Every row comes from one small tree of marks. The marks that hang from a mark follow it in brackets, in alphabetical order. Every link used is in the known rows. Which tree was each row made from?
Known rows:
T[J[C S[D E H[N]]] R]: [ 4.11  1.01 -0.36  2.77 -2.74  0.83  2.57 -0.64 -0.63  0.95  1.36  0.36
 -2.05  3.06  2.91 -0.43  0.25 -0.82 -2.09 -0.27  0.21  0.51  3.25  2.09
  4.47  4.95 -0.43 -1.44 -0.53 -0.66  3.75 -2.18 -4.30]
S[E J R[K]]: [ 4.65  1.27  0.81  2.81 -1.29 -0.74  1.06 -1.17 -0.86 -1.88  0.44 -0.28
 -1.09  2.40  1.47 -2.75  1.53 -0.19 -2.36  0.59  1.97 -0.84  2.05  0.40
  2.45  1.59  0.95 -1.18 -0.12 -0.34  0.29 -0.76 -3.38]
J[C S[D]]: [ 3.74 -0.07  0.38  1.73 -2.23  0.30  2.91 -0.35  0.92  0.29 -0.17  0.73
 -0.84  1.48  1.69 -1.57  1.46  0.47 -0.77 -0.05  0.99  0.90  1.62  0.91
  2.15  3.85 -1.60 -2.43  0.22  1.18  1.31 -3.12 -2.95]
S[D E H[N] R]: [ 4.61  0.77  0.11  3.61  0.47 -0.36  1.99 -1.79 -2.21 -0.70  0.79 -1.00
 -1.64  2.96  3.78 -0.78  1.17 -1.28 -2.72 -0.02  0.31 -1.18  4.18 -0.13
  4.40  1.63  2.03 -1.41 -1.30 -0.98 -0.04  0.21 -5.51]
C[J]: [ 1.97 -0.26  0.98  1.87 -1.88 -0.44  1.91 -1.00  1.92  0.50  0.65 -1.24
  0.65  1.12  0.39 -1.83  0.71  0.28 -1.47 -1.40  1.70  0.21  1.65  0.44
  1.84  1.99 -1.20 -1.35  0.93  1.07 -0.62 -2.22 -2.71]
T[J[C S[D H]] R[K]]: [ 4.51  1.30  0.16  1.62 -3.84  0.21  2.06 -1.78  1.24  0.48  0.98  1.59
 -1.21  1.68  1.75 -1.40  0.88 -0.59 -1.25 -0.33  1.90  0.17  2.76  0.86
  3.46  3.83 -2.21 -1.53 -0.51  0.12  3.09 -2.25 -3.26]
U[T[R[K]]]: [ 2.46  0.44  0.29  0.81 -1.87 -0.83 -1.58 -0.55  2.17  1.57  0.22 -0.38
  1.40  0.29 -0.96 -0.55  0.28 -0.40 -0.29 -2.18  2.87 -0.54  2.92  0.44
  3.61  0.56 -1.45 -2.36  0.94  1.29 -1.50 -2.21 -2.46]
K[R[T[J]]]: [ 2.55  0.85  0.62  1.50 -2.60 -1.01  0.33  0.57  1.60  2.19  0.52 -0.18
  1.62  0.30 -0.89 -1.32  0.63 -0.52 -0.90 -1.47  1.46  0.21  1.57  0.73
  2.63  0.29 -2.51 -1.75  0.35  1.29  0.95 -1.52 -2.65]
H[S[J[C] R[K T]]]: [ 4.58  0.48  0.53  1.27 -1.06 -0.19  2.32 -1.01  0.54 -1.31  1.14  0.55
 -0.82  1.66  0.40 -2.03  0.24 -0.85 -2.81  0.26  2.79  0.83  1.47  1.98
  0.81  1.90 -1.88 -1.67 -0.48  2.19  1.40 -1.28 -3.12]
K[R[T[J[S]]]]: [ 2.63  0.89  0.82  1.60 -2.86 -0.55  1.31  0.91  1.43  1.95  0.24  0.22
  0.81  0.92 -0.09 -1.68  1.45 -0.43 -0.73 -0.86  1.52  0.82  0.77  1.18
  2.33  1.41 -2.86 -1.97  0.35  1.70  2.27 -2.38 -2.31]
K[R[T]]: [ 2.60  0.31  1.02  1.36 -1.13 -0.97  0.37  0.26  0.76  1.92 -0.04 -0.49
  0.96  0.04 -0.42 -1.67  1.27 -0.77 -0.87 -1.44  1.50 -0.19  1.81  0.32
  2.56 -0.01 -1.92 -2.04  0.12  1.58 -0.74 -1.12 -2.65]
J[C S[R]]: [ 3.45 -0.58  1.33  2.74 -2.25  0.33  2.70  1.22  0.67 -0.11 -0.42 -0.86
 -0.23  2.40  1.20 -1.17  1.37 -0.42 -0.87 -0.42  1.04  0.26  0.83  0.65
  1.99  4.41 -1.73 -1.99  0.58  2.01  1.40 -3.03 -2.36]
T[J[C S] R[K]]: [ 2.99  0.92  0.47  1.11 -4.33  0.32  1.14  0.48  2.09  1.53  1.07  0.79
  0.47  0.82 -0.64 -1.18  0.60 -0.62 -0.45 -1.07  2.81  0.85  0.90  1.93
  2.02  3.94 -2.79 -1.58  0.75  0.89  3.01 -3.83 -1.62]
T[J[C S[D H[N]]] R[K]]: [ 4.34  1.27 -0.61  1.86 -2.57  0.71  2.37 -1.51  0.45  0.89  1.80  1.71
 -1.00  1.21  2.20 -0.48  0.60 -1.74 -1.21 -0.40  2.15  0.44  3.25  2.15
  3.87  3.39 -1.46 -1.93 -0.56 -0.29  3.95 -2.28 -3.84]
H[S]: [ 1.85  0.38  1.38  0.73  0.05 -0.12  0.35 -0.47  0.21  1.36  0.11 -0.73
  0.93  0.81 -0.62 -0.41  0.23 -0.98 -1.08 -1.31  2.73  1.24  1.15  0.43
  1.19  2.18 -0.95 -1.85  0.75  2.07 -2.10 -2.57 -2.96]
T[J]: [ 2.27  0.75  0.50  1.66 -2.56 -0.56  0.68 -0.11  1.53  1.52  0.69 -0.51
  1.11  0.75 -0.83 -0.96 -0.16  0.09 -0.53 -1.63  1.78  0.32  1.51  0.26
  1.91  1.63 -1.52 -1.45  1.03  0.88 -0.21 -2.42 -2.90]
S[D E H[N] J[C] R]: [ 5.92  0.20 -0.22  4.09 -0.57  0.17  3.50 -1.81 -2.08 -2.07  0.90 -0.28
 -3.04  3.87  4.60 -1.47  0.37 -0.96 -2.73  0.98 -0.42 -0.97  4.23  0.91
  4.33  3.49  1.69 -1.57 -0.99 -0.31  1.95 -0.08 -5.74]
C[J[S[H[N]]]]: [ 2.43 -0.01  0.74  2.70 -0.18  0.60  3.75 -1.17  0.38  0.01  1.32 -0.80
 -1.18  1.87  2.51 -1.46  1.27 -1.26 -1.99 -0.58  1.07  0.69  2.09  1.36
  3.19  2.69 -0.91 -1.66  0.13  1.66  1.07 -1.80 -3.70]
E[S[D H[N] J[C]]]: [ 4.33  0.24 -0.12  3.08 -0.85  0.50  2.77 -2.32 -0.84 -0.64  0.32  0.30
 -2.08  2.68  3.79 -0.84 -0.03 -0.95 -1.24  1.30  0.33  0.26  2.60  1.92
  3.42  3.50  0.19 -1.61 -0.53  1.20  1.83 -1.25 -4.45]
U[T[J[C S[D H]] R[K]]]: [ 4.52  0.84 -0.50  1.73 -4.02 -0.25  1.10 -1.39  2.30  0.45  0.55  1.31
 -1.10  2.06  1.84 -1.07  0.67 -0.08 -0.87 -0.51  1.53 -0.02  3.33  1.11
  5.01  3.38 -2.71 -2.35 -0.19  1.69  2.82 -2.33 -3.42]
E[S[H[N] R]]: [ 2.82  0.12  1.01  3.55  0.22  0.06  0.90 -0.70 -1.20  0.28  0.02 -2.15
 -0.21  2.45  2.52  0.16  0.32 -2.02 -1.21  0.01  1.17 -0.74  2.08  0.46
  3.36  2.16  0.44 -0.94 -0.38  1.15 -0.12 -0.98 -3.71]
N[H[S[J R]]]: [ 2.44 -0.28  1.42  2.15  0.11 -0.16  0.92 -1.20 -0.02 -0.58  0.02 -0.25
 -0.26  2.11  1.15 -0.07 -1.38 -2.15 -1.42  0.08  2.07 -0.15  2.87  0.35
  1.02  2.79  0.37 -1.79 -0.50  1.51 -1.09 -2.22 -4.75]

Write each row's tree:
[ 3.01  0.68  1.27  2.47 -1.60 -0.71 -0.24 -0.64  0.20 -0.20 -0.38 -0.91
  0.88  1.28  0.76 -1.28  1.54 -0.75 -0.80  0.35  2.78 -0.47  0.94  0.68
  1.54  1.67 -0.42 -0.80 -0.10  0.89 -0.10 -1.90 -1.82] : E[S[R[K]]]
[ 4.10  1.16  0.45  1.87 -1.03 -0.90  0.73 -0.84  0.12 -0.82  1.12 -0.40
 -0.79  1.55  0.12 -2.88  1.56  0.26 -3.00 -0.35  1.89 -0.39  1.67  0.44
  2.28 -0.59 -0.47 -0.87 -0.88  0.06 -0.16 -0.30 -2.81] : S[E R[K T]]
[ 2.39  0.53  0.42  1.47  1.06  0.31  1.58 -0.78 -0.87  0.74  1.18 -0.16
  0.26  1.00  0.53 -0.15 -0.57 -1.93 -1.37 -0.63  2.58  1.49  2.15  2.04
  1.52  2.27  0.18 -2.16  0.84  1.38 -0.34 -2.33 -4.20] : H[N S[J]]
[ 5.13  0.19  0.11  3.94 -0.54  0.60  3.68 -0.65 -1.97 -1.33  0.46 -0.34
 -2.78  3.76  4.62 -1.29  1.66 -1.06 -2.55  0.94 -0.32 -0.16  3.03  1.08
  4.16  4.16  0.71 -1.79 -1.33  0.28  2.36 -1.06 -4.61] : J[C S[D E H[N] R]]
[ 4.62  0.65  0.32  2.20 -3.28 -0.28  3.04 -0.59  0.95  0.83  0.13  1.18
 -1.42  1.96  2.41 -2.03  1.75 -0.49 -1.50  0.23  0.11  0.39  2.24  1.09
  3.78  2.68 -3.06 -2.04 -0.94  2.09  3.40 -1.38 -3.47] : K[R[T[J[C S[D H]]]]]
[ 2.69  0.45  0.48  2.31  0.75  0.59  2.32 -0.64 -0.81  0.83  0.64 -0.21
 -0.99  1.38  1.70 -0.86  1.16 -1.58 -1.14 -0.78  1.26  0.55  1.95  0.76
  3.34  1.82 -0.68 -2.11 -0.05  1.69 -0.08 -1.66 -4.00] : J[S[H[N]]]
[ 3.42  0.60  0.66  2.90  0.95  0.10  1.60 -0.25 -2.32 -0.69  0.84 -1.23
 -0.69  2.84  1.92 -0.49 -0.04 -1.82 -2.70  0.29  1.82  0.54  2.50  1.88
  2.13  3.21  1.84 -1.61  0.12  0.33  0.44 -1.61 -4.55] : H[N S[E J R]]
[ 4.03  0.51  0.09  1.80 -3.93 -0.29  2.58  0.47  1.61  1.27  0.08  1.34
 -0.18  1.37  1.32 -1.87  1.72  0.04 -0.96 -0.05  0.94  1.05  1.66  1.93
  2.65  2.93 -3.07 -2.44 -0.27  1.50  4.08 -2.56 -2.66] : K[R[T[J[C S[D]]]]]
[ 5.14 -0.04  1.17  3.82 -1.76 -0.27  2.69 -0.89 -1.17 -1.93 -0.04 -1.34
 -2.87  4.06  2.83 -2.38  0.61 -0.22 -2.33  0.65 -0.30 -1.08  2.28  0.09
  3.69  3.87  0.33 -0.93 -0.27  1.34  0.47 -0.32 -4.28] : S[E H J[C] R]
[ 4.69  0.99  0.12  2.49 -2.34 -0.45  3.66 -1.94  0.84 -2.20  1.25  0.59
 -1.78  2.82  3.09 -3.90  3.11  1.23 -4.21  1.01  1.69  0.08  2.28  1.41
  1.97  1.39 -0.51 -0.98 -1.37 -0.88  3.06 -0.85 -3.09] : C[J[S[D E R[K T]]]]
[ 4.55  0.55 -0.04  3.64 -0.54  0.26  4.80 -2.07 -0.52 -1.63  1.81 -0.44
 -2.85  3.92  4.59 -2.43  1.85 -0.14 -4.45  0.65 -0.06 -0.24  3.61  1.33
  3.67  1.97  0.27 -1.18 -1.76 -0.41  2.97  0.07 -4.99] : C[J[S[D E H[N] R[T]]]]
[ 4.17 -0.27  1.01  2.32 -1.59  0.04  2.70 -1.49  0.26 -0.50  0.09 -0.37
 -1.96  2.21  1.48 -2.01 -0.07 -0.28 -1.23 -0.21  0.48 -0.08  2.03  0.22
  3.15  2.92 -1.31 -1.67  0.49  2.44 -0.28 -1.11 -3.89] : S[H J[C]]
[ 5.28  1.19 -0.30  2.65 -3.42 -0.70  1.93 -2.19  1.23 -1.04  0.90  0.66
 -1.22  2.49  2.25 -1.94  0.93  0.20 -2.29  1.05  1.38 -0.19  2.26  1.17
  2.75  1.57 -2.22 -0.61 -1.68  1.03  3.23 -0.33 -3.18] : E[S[D H R[K T[J[C]]]]]
[ 1.76 -0.41  1.42  1.61  0.26 -0.22  0.14 -0.57  0.30  0.39 -0.07 -0.80
  0.56  1.36  0.52  0.49 -0.92 -2.26 -1.18 -0.65  2.21 -0.14  2.56 -0.08
  1.03  2.18 -0.17 -1.78 -0.73  1.81 -1.90 -2.33 -4.10] : N[H[S[R]]]
[ 4.27 -0.40  0.55  2.63 -0.97  0.04  2.05 -1.61 -0.86 -1.96  0.15  0.52
 -2.17  3.52  3.33 -0.84 -0.66 -1.05 -2.39  1.56  0.68 -0.10  3.53  1.18
  1.72  4.49  1.21 -1.57 -1.50  0.55  0.87 -2.06 -5.12] : N[H[S[D E J[C] R]]]
[ 3.44  0.80 -0.12  1.56 -4.47 -0.16 -0.13  0.90  2.02  0.59  0.81  0.25
 -0.39  2.13  0.02 -1.51  0.86  0.54 -1.04 -0.38  1.60  0.80  1.38  2.37
  4.09  3.87 -2.60 -1.89  0.71  1.72  2.98 -3.63 -1.71] : U[T[J[C S[E]] R[K]]]
[ 4.50  0.27  0.59  2.79 -2.20 -0.08  2.46 -2.68  0.00 -1.00 -0.45  0.20
 -2.22  3.13  3.29 -1.68  0.57  0.26 -1.08  1.46  0.24 -0.13  2.10  0.82
  2.92  4.05 -0.64 -1.25 -0.35  1.53  0.98 -1.28 -3.98] : E[S[D H J[C]]]
[ 5.37  0.17  0.91  3.65 -1.82  0.11  3.31 -0.99 -1.27 -1.72 -0.46 -0.53
 -2.95  4.17  4.07 -2.18  2.24  0.03 -2.63  1.13 -0.42 -0.43  2.42  0.01
  3.93  4.54  0.03 -1.59 -1.14  0.66  1.60 -1.14 -4.09] : J[C S[D E H R]]
[ 2.40  0.19  1.07  1.13  0.45 -0.38 -0.45 -1.39  0.37 -0.43  0.43  0.22
  0.46  0.51  0.35 -0.24 -0.07 -2.64 -1.45 -0.14  3.29 -0.09  2.48  0.23
  1.05  1.16 -0.24 -1.50 -1.24  1.59 -1.46 -2.13 -3.59] : N[H[S[R[K]]]]
[ 2.47  1.18  0.00  1.13 -3.56 -0.50 -0.65  0.18  2.81  1.68  0.55  0.44
  1.23  0.99 -0.78 -0.61  0.38 -0.02 -0.21 -1.52  2.78  0.47  2.03  1.24
  3.64  2.07 -2.58 -2.20  1.13  1.45  1.58 -3.50 -2.05] : U[T[J[S] R[K]]]
[ 3.51  0.98 -0.54  0.62 -3.20 -0.47  1.41 -0.44  2.58  0.58  1.92  1.08
  0.15  0.01 -1.44 -2.45  0.16  0.51 -1.64 -1.14  2.05  1.06  1.00  1.69
  1.62  0.19 -3.42 -1.29  0.05  1.73  1.76 -1.66 -2.04] : R[K T[J[C]]]
[ 3.47  1.16  0.35  1.46 -4.16  0.37  0.99  0.38  0.92  0.75  1.09  0.58
 -0.54  1.73 -0.17 -1.93  1.07 -0.05 -1.45 -0.42  2.13  0.96  0.69  2.19
  2.42  4.22 -1.70 -1.16  0.35  0.29  3.16 -3.44 -1.55] : T[J[C S[E]] R[K]]
[ 4.59  1.06  0.84  2.71 -0.60 -0.58  1.86 -1.72 -1.73 -1.38 -0.06 -0.39
 -1.21  3.59  2.76 -1.37  0.73 -0.13 -2.92  0.96  1.60  0.02  2.99  0.42
  2.09  3.62  1.57 -1.61 -0.26 -0.46  0.27 -1.28 -4.82] : H[S[D E J R]]
[ 4.34  0.59 -0.70  3.39 -2.29  0.07  2.85 -1.31  0.36 -0.06  1.46 -0.36
 -1.10  3.02  2.91 -0.41 -0.55 -0.70 -2.12  0.39  0.10 -0.01  2.98  2.00
  3.17  2.23 -1.35 -0.85 -1.34  0.87  3.66 -0.61 -4.10] : E[S[D H[N] R[T[J[C]]]]]
[ 4.99  0.83  0.48  3.41 -1.61 -0.70  2.04 -1.60 -1.00 -1.47 -0.06 -0.28
 -1.38  3.55  2.87 -2.03  1.07  0.71 -2.31  0.57  0.67 -1.12  3.39 -0.15
  2.82  2.81  1.62 -1.50 -0.21 -1.36  0.36 -0.77 -4.67] : S[D E J R]
[ 3.64  0.25  0.12  2.47 -1.90  0.43  2.86  0.91  0.38  1.46  1.12  0.31
 -0.82  1.27  1.47 -1.24  0.97 -2.10 -1.25 -0.41  0.32  0.93  1.65  2.23
  3.95  2.27 -3.07 -2.11 -0.45  2.86  3.81 -1.71 -3.21] : K[R[T[J[C S[H[N]]]]]]
[ 4.74  0.44 -0.15  2.45 -2.32 -0.21  2.51 -1.43 -0.29 -1.16  0.14  0.51
 -2.07  2.83  2.34 -2.51  0.58  1.29 -1.82  0.68  0.28  0.12  2.52  1.06
  2.71  3.47  0.29 -1.62  0.12 -0.04  0.78 -1.60 -3.93] : S[D E J[C]]
[ 4.02  0.55  1.09  3.38 -1.45 -0.53  1.48 -0.36 -0.80 -1.13 -0.09 -1.27
 -1.03  3.29  1.58 -2.05  0.73  0.18 -2.05  0.18  0.83 -0.83  2.10 -0.07
  2.61  2.71  0.93 -1.36  0.37 -0.20 -0.18 -1.06 -3.81] : S[E J R]
[ 5.16  0.38 -0.65  3.18 -0.41  0.29  3.19 -2.25 -1.73 -1.19  1.03  0.46
 -3.22  2.88  3.81 -1.94  0.39 -0.58 -2.50  0.76 -0.33 -0.09  3.76  1.37
  4.12  2.97  1.14 -1.73 -0.75  0.15  1.36 -0.42 -5.43] : S[D E H[N] J[C]]
[ 5.60  0.34  0.16  2.67 -2.46 -0.45  2.51 -1.91  0.42 -1.86  0.32  1.03
 -0.94  1.99  2.38 -2.15  1.12 -0.20 -1.51  0.51  1.97 -0.83  3.15  0.74
  2.15  2.79 -0.22 -1.99 -0.33 -0.02  1.76 -1.31 -3.67] : S[D J[C] R[K]]
[ 6.16  1.82 -0.94  3.06  0.65 -0.58  2.77 -3.22 -1.71 -2.35  1.95  1.08
 -2.95  2.75  3.59 -2.76  1.19 -0.66 -4.07  0.98  1.03 -1.05  4.56  0.91
  3.99 -0.67  1.46 -1.37 -2.04 -1.30  1.72  1.58 -5.77] : S[D E H[N] J R[K T]]
[ 3.35  0.05  0.72  3.29  0.69 -0.14  1.72 -0.80 -0.91  0.34  0.86 -1.73
 -0.29  1.69  1.95 -0.15  0.22 -2.16 -1.50 -1.25  1.15 -1.11  3.27 -0.38
  3.56  1.22  0.37 -1.63 -0.26  0.71 -0.91 -0.34 -4.53] : S[H[N] R]
